Known rows, with every step that occurs
guluf -> rokitol: 2; 29; -102; 121; 69; 169; -48; -72; -7; 154; -76; 45; 161; -494; 5; 46; 45; 62; 58; 18; 109; 90; -19; 67; -108; 36; 140
pada -> rurob: 91; -48; 92; 31; -23; 127; -169; -258; -38; 78; -107; 133; 122; 52; -79; 85; 215; -171; 148; -9; 210; -44; 85; 76; 68; 6; 15
lura -> gomab -> nofip -> gida -> nite: 303; -68; 18; 79; 108; -317; -150; -570; -107; -111; 54; 123; 81; -69; -289; 281; -276; 28; 662; -331; 215; 157; 472; -87; 96; 33; -175
rurob -> pada: 62; 218; 94; 76; -236; 37; -69; -175; -56; 75; -115; 102; 137; -385; -185; 4; -17; -107; -202; 8; 148; 26; 362; 35; -3; 64; 168
nitavip -> zile -> nofip: 419; 157; 33; 68; -12; 126; -49; -168; -77; 207; -148; 255; 297; -257; -187; -54; 12; -59; 177; 133; 198; 20; -29; 21; -102; -73; 2
rurob -> pada -> sene: -34; 209; 159; 1; -225; 238; -123; -249; -10; 215; -14; -48; 117; -199; -236; 98; -60; -63; -232; 51; 325; 11; 320; 86; -60; 52; 139
nite -> gida -> nofip -> rurob -> pada: 288; 242; 299; 0; -171; -61; -95; -586; -132; 104; -177; 109; -27; -619; -210; 42; 11; -205; -203; -44; 327; -32; 630; -218; -8; 93; 277
gida -> nofip: 222; 114; 211; 101; -93; -10; -106; -262; -99; 151; 42; 62; 110; -226; -3; -19; 47; -36; 20; -92; 107; -110; -73; -122; -97; 17; 149
gomab -> nofip -> rurob -> pada: 174; -56; 19; 125; -7; -79; -74; -349; -164; -190; -173; 260; 91; -397; -231; 125; -66; -114; -208; 9; 293; -95; 498; 125; -16; -14; 118
sene -> pada -> rurob -> nofip -> zile: -14; 133; 117; 128; 252; 338; -195; -435; -157; -190; -199; -17; 274; -366; -257; -29; 331; -185; 202; -75; 270; -83; 421; -104; -66; 174; -6
nofip -> zile -> nitavip -> lelora: 458; 220; 114; -114; 317; -212; -107; -439; -78; 88; -259; -3; 243; 30; -91; -162; 31; 120; 293; -129; 284; 289; 183; 118; -111; -91; -2
pada -> rurob -> nofip: 4; -109; 20; 124; 97; 209; -216; -302; -17; 45; -35; 83; 157; -41; -99; 34; 140; -160; 258; 29; 332; -160; 27; -8; -50; 131; 29
nitavip -> zile: 245; 244; 109; 13; 30; -36; -68; -293; -48; 222; -171; 61; 318; -207; -174; -46; -7; 9; 193; 41; 91; 9; -120; -129; -36; -23; 27
sene -> pada -> rurob -> nofip -> zile -> nitavip: -140; -130; 55; 105; 337; 353; -247; -466; -176; -77; -306; -62; 252; -221; -244; -76; 337; -67; 79; -29; 233; 142; 287; -22; -58; 191; -101
pada -> rurob -> nofip -> guluf -> rokitol: -164; -283; -98; 140; 195; 450; -135; -398; 50; 78; 23; 102; 182; -417; -157; 62; 110; -31; 382; 207; 358; -184; 170; -8; -91; 265; 236
lura -> gomab -> nofip -> rurob: 273; 36; 55; 36; 293; -206; -131; -474; -206; -213; -179; 449; 123; -149; -233; 321; -228; -27; 299; -66; 485; -71; 174; -15; -47; -93; 92
lelora -> nitavip -> zile -> nofip: 113; -53; -17; 126; -45; 273; -79; -106; -111; 307; -188; 220; 416; -135; -160; -81; -124; -61; 354; 39; 256; 131; -63; 83; -58; -92; -90
gomab -> lura: -20; 116; 110; 148; -66; -289; -110; -114; -85; -24; -117; 1; 119; 2; 49; 18; 196; -3; 180; -249; 36; -53; -258; 15; -61; -36; 15
lura -> gomab -> nofip -> zile -> nitavip: 419; 89; -33; -18; 310; -228; -191; -516; -186; -95; -196; 315; 193; 12; -196; 199; -322; 124; 555; 34; 367; 231; 146; 84; -65; -98; -77
lelora -> nitavip -> zile -> nofip -> rurob -> pada: 4; 6; -1; 87; -103; 225; -50; -248; -189; 168; -351; 356; 346; -639; -414; -58; 5; -211; -82; 84; 447; 61; 451; 234; -39; -23; 7
gida -> nite: 71; 42; 73; 65; -79; -61; -127; -272; -95; 130; -39; -114; 185; -86; -175; 97; -23; -107; 191; -135; 68; 99; 121; 60; 40; 81; -51
zile -> nofip -> gida -> nite: 231; -136; 16; 115; -75; 36; -87; -281; -81; 52; -39; 25; 76; -107; -247; -10; 112; -104; 259; -254; 110; 262; 551; 123; 85; 41; -183
guluf -> nofip -> zile -> nitavip: 250; 51; -37; 70; 294; 53; -116; -565; -229; 15; -203; 52; 240; 123; -231; -131; 105; 7; 381; 141; 66; 305; 47; 241; -174; 25; 0
lelora -> nitavip -> zile -> nofip -> gida: 81; -139; -4; 126; 19; 221; -57; -252; -70; 249; -221; 180; 340; -83; -235; -179; -16; 5; 439; -137; 195; 275; 269; -11; 46; -87; -198
zile -> nofip -> rurob: 197; -36; 55; 76; 113; 147; -72; -174; -171; -53; -278; 362; 121; -182; -200; 38; 153; -171; -104; 22; 382; 31; 274; 195; -65; -86; 91
gida -> nofip -> zile -> nitavip: 286; 118; 154; 0; 92; -77; -161; -441; -161; 156; -146; 10; 150; -175; -88; -119; 95; 42; 115; -6; 151; 167; 40; 42; -118; -1; 3
sene -> pada -> rurob -> nofip -> guluf -> rokitol: -396; -304; 16; 220; 264; 647; -110; -416; -40; -43; -44; 1; 239; -634; -223; 36; 257; -17; 88; 51; 227; -165; 333; -163; -87; 348; 251
sene -> pada -> rurob -> nofip: -230; -130; 127; 200; 150; 420; -192; -303; -114; -74; -108; -30; 212; -268; -165; 12; 286; -141; -25; -116; 196; -141; 167; -189; -42; 214; 47
nitavip -> lelora: 371; 225; 176; -10; 142; -143; -53; -288; -18; 91; -70; 30; 201; -45; -10; -70; -24; 46; 175; -213; 239; 20; 75; -49; -95; -73; 150

Rows
35; -95; 1; 81; 134; 222; -72; -238; -194; 183; -367; 325; 395; -274; -295; -54; 22; -130; 193; 36; 420; 96; 93; 151; -41; -105; -73 | lelora -> nitavip -> zile -> nofip -> rurob
392; 21; 24; 60; -36; -34; -59; -403; -60; 179; -89; 15; 221; -279; -354; -74; 106; -76; 371; -155; 95; 207; 423; 23; 49; 41; -237 | nitavip -> zile -> nofip -> gida -> nite
721; 289; 295; -137; 199; -260; -137; -727; -72; 239; -147; -103; 113; -62; 16; -162; -81; 114; 423; -169; 297; 267; 291; -207; -127; -46; 87 | nite -> gida -> nofip -> zile -> nitavip -> lelora
21; -153; 75; 88; -1; 377; -39; -319; -96; 266; -171; 268; 456; -23; -291; -92; -214; -22; 495; 164; 302; 79; 130; 11; -3; -13; 76 | lelora -> nitavip -> zile -> nofip -> guluf
-83; -198; 115; 78; 139; 307; -179; -508; -6; 18; -21; 139; 191; 83; -221; 30; 50; -123; 413; 134; 366; -222; 218; -87; 3; 212; 193 | pada -> rurob -> nofip -> guluf
199; 228; 351; -69; -175; 134; -146; -663; -84; 244; -85; -37; -40; -418; -261; 131; -26; -153; -255; 4; 498; -49; 584; -164; -69; 84; 250 | nite -> gida -> nofip -> rurob -> pada -> sene
161; -234; 92; 120; 83; 66; -65; -428; -72; -86; 16; 177; 200; 201; -106; 93; -284; 69; 386; 38; 150; -79; 166; -97; 16; -3; 188 | gomab -> nofip -> guluf
-35; -104; 10; 155; 102; -42; -153; -468; -33; 44; -4; -214; 140; -153; -278; -42; 16; -44; 406; -287; 129; 135; 396; -120; 38; 215; -134 | rurob -> nofip -> gida -> nite
-31; -50; 35; 152; 179; 59; -123; -363; 0; 12; -95; -16; 131; -65; -171; -124; 26; 34; 301; -197; 161; 94; 263; -213; -20; 104; 10 | rurob -> nofip -> gida
239; -66; 39; 113; -5; 146; -54; -186; -47; 15; -136; 208; 79; -29; -146; -82; 122; -35; 144; -162; 165; 218; 454; 22; 31; -69; -30 | zile -> nofip -> gida
228; -55; 125; -30; 218; -124; -103; -319; -36; 199; -177; -13; 178; 132; -12; -118; -18; 165; 45; -142; 197; 233; -79; 29; -92; -54; 60 | zile -> nitavip -> lelora
363; 101; 60; 18; 162; 75; -44; -306; -155; 78; -320; 366; 262; -362; -313; -22; 152; -134; 9; 104; 355; -17; 144; 104; -89; -90; 31 | nitavip -> zile -> nofip -> rurob
-36; 110; 98; 62; 59; 269; -85; -620; -194; 7; -87; 105; 116; -223; -460; 84; 149; -180; -191; 148; 388; -64; 395; 271; -204; 104; 197 | guluf -> nofip -> rurob -> pada -> sene
39; -64; 79; 60; -13; -126; -105; -415; -51; 66; -66; -170; 100; -48; -251; 4; 83; -48; 283; -321; 10; 244; 444; -33; 147; 89; -147 | nofip -> gida -> nite
-67; -230; -125; 147; 70; 502; 5; -215; -40; 331; -128; 235; 443; -526; -211; -65; -164; 69; 452; 213; 290; 111; 88; 112; -103; 44; 115 | lelora -> nitavip -> zile -> nofip -> guluf -> rokitol
125; 33; 302; 61; -47; 90; -69; -476; -81; 127; 59; 98; 148; -119; -133; -23; -50; 5; 158; 8; 155; -171; 113; -197; -48; 100; 330 | gida -> nofip -> guluf
-247; -233; 131; 197; 208; 369; -174; -441; -69; -128; -142; -66; 139; -238; -244; -80; 394; -86; 69; -295; 130; 6; 491; -290; 56; 217; -53 | sene -> pada -> rurob -> nofip -> gida
122; -16; 134; 27; 470; 181; -201; -573; -135; -73; -245; -104; 277; -225; -194; -163; 308; 17; 175; -181; 359; 95; 336; -33; -145; 143; -51 | sene -> pada -> rurob -> nofip -> zile -> nitavip -> lelora
182; -79; 119; 81; -24; 311; -39; -264; -78; 43; -79; 304; 186; 42; -194; 4; -78; -65; 189; 119; 270; 10; 303; 46; -12; 4; 235 | zile -> nofip -> guluf
115; 199; 222; 61; -147; -65; -77; -402; -173; 19; -135; 177; 42; -725; -257; 1; 163; -182; -427; -43; 301; -175; 455; 16; -91; 89; 250 | gida -> nofip -> rurob -> pada
128; -103; 12; 170; 93; -33; -73; -643; -154; -22; 48; -127; 122; 44; -341; -43; 146; -82; 487; -215; -77; 208; 377; 73; 1; 154; -96 | guluf -> nofip -> gida -> nite
185; 96; 50; 81; -123; 152; -47; -182; -168; -64; -263; 390; 78; -564; -323; 34; 154; -247; -376; 74; 416; -2; 631; 270; -54; -6; 166 | zile -> nofip -> rurob -> pada
-103; 152; 165; -46; -47; 186; -117; -388; -92; 99; -205; 68; 88; -336; -365; 127; 73; -133; -398; 46; 477; -26; 480; 171; -53; 37; 146 | nofip -> rurob -> pada -> sene
-82; -67; 113; 121; 163; 221; -106; -430; -33; 43; -41; 67; 250; -1; -211; -30; -168; 6; 351; 71; 271; -107; 127; -201; -67; 180; 278 | rurob -> nofip -> guluf
